What can hang from each mark:
Z708: Z148 Z192 Z338 Z382 Z877
Z192: Z107
Z877: Z107
Z338: Z107
Z107: Z148 Z192 Z338 Z382
Z148: Z708
Z382: Z107 Z708

(in the rows, 128 means zero)
Known rows, with every way that one mark hangs from another:
{Z877 {Z107 {Z148 Z708} Z338}}: [231 153 123 116 119 121 115 159 146  97 104 120 156 144 151 131  97 121
 108 101 118 136  86 123]
{Z148 {Z708 Z192 Z338 {Z877 Z107}}}: [197 176 149 103 152 155 138 165 124 136 123 131 162 156 148 128  88 141
  64 118 127 164  79 100]
{Z148 {Z708 Z382}}: [159 140 139 135 131 126 120 144 141 138 122 111 129 141 138 149 123 148
  87 132 136 146  94 106]
{Z338 {Z107 Z192 Z382}}: [200 118 123 105 141  97 146 153 109 135  98 136 144 120 124 123  93 151
 110  98 144 134 110 115]
{Z338 {Z107 Z382}}: [201 123 135 111 131 104 132 137 113 141 119 141 142 109 141 132  96 142
 111  92 131 117  96 122]
{Z107 Z148 Z192 Z338 {Z382 Z708}}: [236 128  82 114 109 102 145 181 106  62  78 115 132 123 115 113  95 143
 117  75 127 129 121  82]
{Z192 {Z107 Z338 Z382}}: [217 122 112 113 106 104 141 134 125 122  87 138 139 104 137 137 122 123
  87  86 112 100 104  77]
{Z877 {Z107 Z192 {Z382 {Z708 Z338}}}}: [235 139 100 104 125 111 166 190 115 107  80 126 149 139 120 116  77 149
  90  93 126 152 109 103]
{Z338 {Z107 Z148}}: [192 125 136 118 121 119 114 136 133 124 145 129 133 120 158 133  95 136
 132 102 125 118  90 135]
{Z148 {Z708 Z877}}: [161 164 144 124 135 130 138 142 134 141 124 121 142 142 150 152 101 133
  95 121 136 140  95 108]
{Z107 Z192 Z338 Z382}: [216 131 103 114 138  99 155 155 102  91  64 134 139 125 104 117 107 134
  97  92 142 142 130  87]
{Z192 Z107}: [169 124 132 125 106 111 138 126 145 145 117 123 122 117 151 152 122 129
  98 107 113 107  98 108]
{Z708 Z148 Z192 Z338 Z382 Z877}: [179 140 140  97 132 190 139 159  86 125 151 142 130 168 116  98 116 161
  64 117 144 173 111  59]
{Z192 {Z107 Z338}}: [188 135 123 123 114 113 133 121 141 125 104 132 140 116 149 146 120 119
  92  99 116 105 102  93]
{Z877 Z107}: [205 142 130 119 123 116 136 143 134 131 109 129 136 144 140 134  98 126
 105 104 124 143  95 136]
{Z382 Z708}: [164 147 125 136 116 115 134 146 130 112 123 109 124 127 145 150  98 140
 112  97 124 118 109 121]
{Z338 {Z107 Z148 Z192 Z382}}: [219 109 115 103 124 101 137 162 113 116 108 130 133 119 130 115  92 152
 126  94 133 133 104 116]
{Z382 {Z107 Z148 Z338}}: [237 141 132 117 100 134 124 147 135  90 109 125 116 119 141 122 100 110
 110  81 137 118 112  91]
{Z708 Z148 Z192 {Z382 {Z107 Z338}}}: [208 128 154 103 117 166 120 156 100 110 117 123 117 157 106  97 134 151
  69  79 161 139 124  62]
{Z192 {Z107 Z148 Z382}}: [218 103 111 112  81 108 135 146 134 126 110 123 111 103 144 136 124 135
 110  90  95 101  97  93]
{Z148 {Z708 Z382 {Z877 Z107}}}: [196 156 131 110 130 140 127 156 135 155 121 133 150 162 142 134 100 142
  78 125 141 170  75 102]
{Z708 Z192 Z877}: [174 152 143 114 140 145 134 134 101 136 127 134 123 143 132 125 106 142
  88 102 131 149  97 101]
{Z708 Z148 Z192 Z382}: [162 116 148 115 122 155 120 149  98 123 138 116 111 164 108 109 144 170
  84 105 141 148 117  91]

Rows:
[238 112 103 111  90 108 131 142 129 105  97 131 128 102 140 130 121 123
 105  83 100  98  99  79] : {Z192 {Z107 Z148 Z338 Z382}}
[252 140 112 108 124 109 136 150 113 110  79 143 152 130 127 120  97 120
  94  82 123 136 101 107] : {Z877 {Z107 Z338 Z382}}
[213 164 132  99  99 156 148 169 110  99 117 128 136 148 135 117  88 125
  96  60 160 115 123  64] : {Z382 {Z107 Z338} {Z708 Z148 Z877}}
[215 131 121 119 113 124 136 170 131 101 116 114 129 114 143 135 104 140
 106 113 105 129  99  95] : {Z107 {Z148 {Z708 Z338}} Z382}
[225 128 111 114 109 132 133 177 104  83 121 112 119 114 133 119  99 156
 103  84  99 123 100  88] : {Z107 Z148 {Z382 {Z708 Z192 Z338}}}
[171 134 164 100 148 156 133 152 102 119 151 132 150 146 139 112 104 158
  91 102 136 128 113 104] : {Z708 Z148 Z192 {Z338 Z107}}
[202 124 107 114  99 115 153 157 129 128 110 126 135 101 147 144 105 141
  85  93 101 100 102  76] : {Z192 {Z107 {Z382 {Z708 Z338}}}}
[203 162 135 115 133 143 113 150 121  96 120 120 146 143 146 126 107 133
  95  98 126 138  89  89] : {Z107 {Z148 {Z708 Z192 Z877}} Z338}
[170 135 150 106 133 145 143 151 117 119 151 137 151 138 147 123  94 141
 108 111 139 123 118 110] : {Z708 Z148 {Z338 Z107}}
[190 122 127 113 131 109 130 150 129 118 124 124 134 130 141 122  90 145
 132 107 138 136 103 130] : {Z338 {Z107 Z148 Z192}}
[196 150 138 126 132 128 106 149 131  85 114 107 139 135 144 132 118 137
 100 100 119 127  96 101] : {Z107 {Z148 {Z708 Z192}} Z338}
[213 138  92 117 128  97 155 170 101  81  67 122 143 125 110 122  95 143
  99  80 139 131 127  83] : {Z107 Z192 Z338 {Z382 Z708}}
[216 143 103 123 119 106 137 153 105  89  90 126 141 114 129 134  99 133
 101  75 124 111 112  88] : {Z107 Z338 {Z382 Z708}}
[216 137 133 108 117 134 127 168 106 117 116 119 123 131 133 124 112 151
  97  93 114 136  86  89] : {Z107 {Z148 {Z708 Z192 Z877}} Z382}
[171 151 137 103 122 166 161 154 105 115 145 143 136 154 136 119  93 131
  98 114 138 147 124  83] : {Z708 Z148 Z338 Z877}
[220 152 126  98 143 174 133 157 103 141 131 153 147 161 129  99  92 148
  53 120 132 190  78  80] : {Z708 Z192 Z338 Z382 {Z877 Z107}}
[187 145 143 116 146 120 137 156 133 134 123 129 163 114 155 146  90 143
  90 119 128 124  92 107] : {Z148 {Z708 {Z338 {Z107 Z382}}}}
[222 151 112 101 130 163 143 153 120 142 129 156 148 154 137 110  82 131
  71 130 135 187  84  85] : {Z708 Z338 Z382 {Z877 Z107}}
[235 127 122 119 101 143 115 147 132 104 115 128 111 126 129 113 111 125
  94  96 144 140 105  76] : {Z708 {Z382 {Z107 Z148 Z338}}}
[218 129 131 113 104 124 144 165 136 104 101 112  99 132 125 117  99 132
 115  95 145 137 122 101] : {Z382 {Z107 Z148 Z192}}
[214 152 147 111 101 143 131 162 143 126 123 116 115 132 151 135  95 125
 105  96 139 128  96  93] : {Z382 {Z107 {Z148 {Z708 Z877}}}}
[220 168 115 105 120 135 158 171 116 103  87 129 140 140 128 117  72 127
  89  73 166 139 119  68] : {Z382 {Z107 Z192 Z338} {Z708 Z877}}
[185 142 135 110 155 113 150 169 128 129 106 127 164 124 140 136  86 152
  88 123 139 138 105 102] : {Z148 {Z708 {Z338 {Z107 Z192 Z382}}}}
[213 106 127 109  98 119 125 147 117 126 112 119 109 115 134 126 133 152
  94  83  95 107  93  91] : {Z708 {Z192 {Z107 Z148 Z382}}}
[226 131 104 114 125 103 141 175 121  76  74 113 140 128 119 121 110 141
 107  98 131 137 115  85] : {Z107 {Z148 Z708} Z192 Z338 Z382}
[195 156 141 102  91 157 152 172 114 119 131 120 118 148 137 126  88 135
 104  68 156 117 122  78] : {Z382 Z107 {Z708 Z148 Z877}}
[171 131 131 106 111 161 139 148 102 135 142 136 120 166 121 114 120 147
  95 112 152 159 115  80] : {Z708 Z148 Z382 Z877}
[201 128 151 118 122 149 118 145 116 139 120 123 103 136 118 115 125 154
  68  96 147 147 102  84] : {Z708 Z192 {Z382 Z107}}
[185 131 115 122 128 135 137 177 142 101 118 107 130 146 130 123 108 156
  95 142 135 170 106  91] : {Z107 {Z148 {Z708 Z338 Z382}} Z192}
[168 137 133 125 112 121 127 146 127 129 121 107 126 126 147 147 117 156
  88  85 110 104  95 102] : {Z382 {Z708 {Z192 Z107}}}
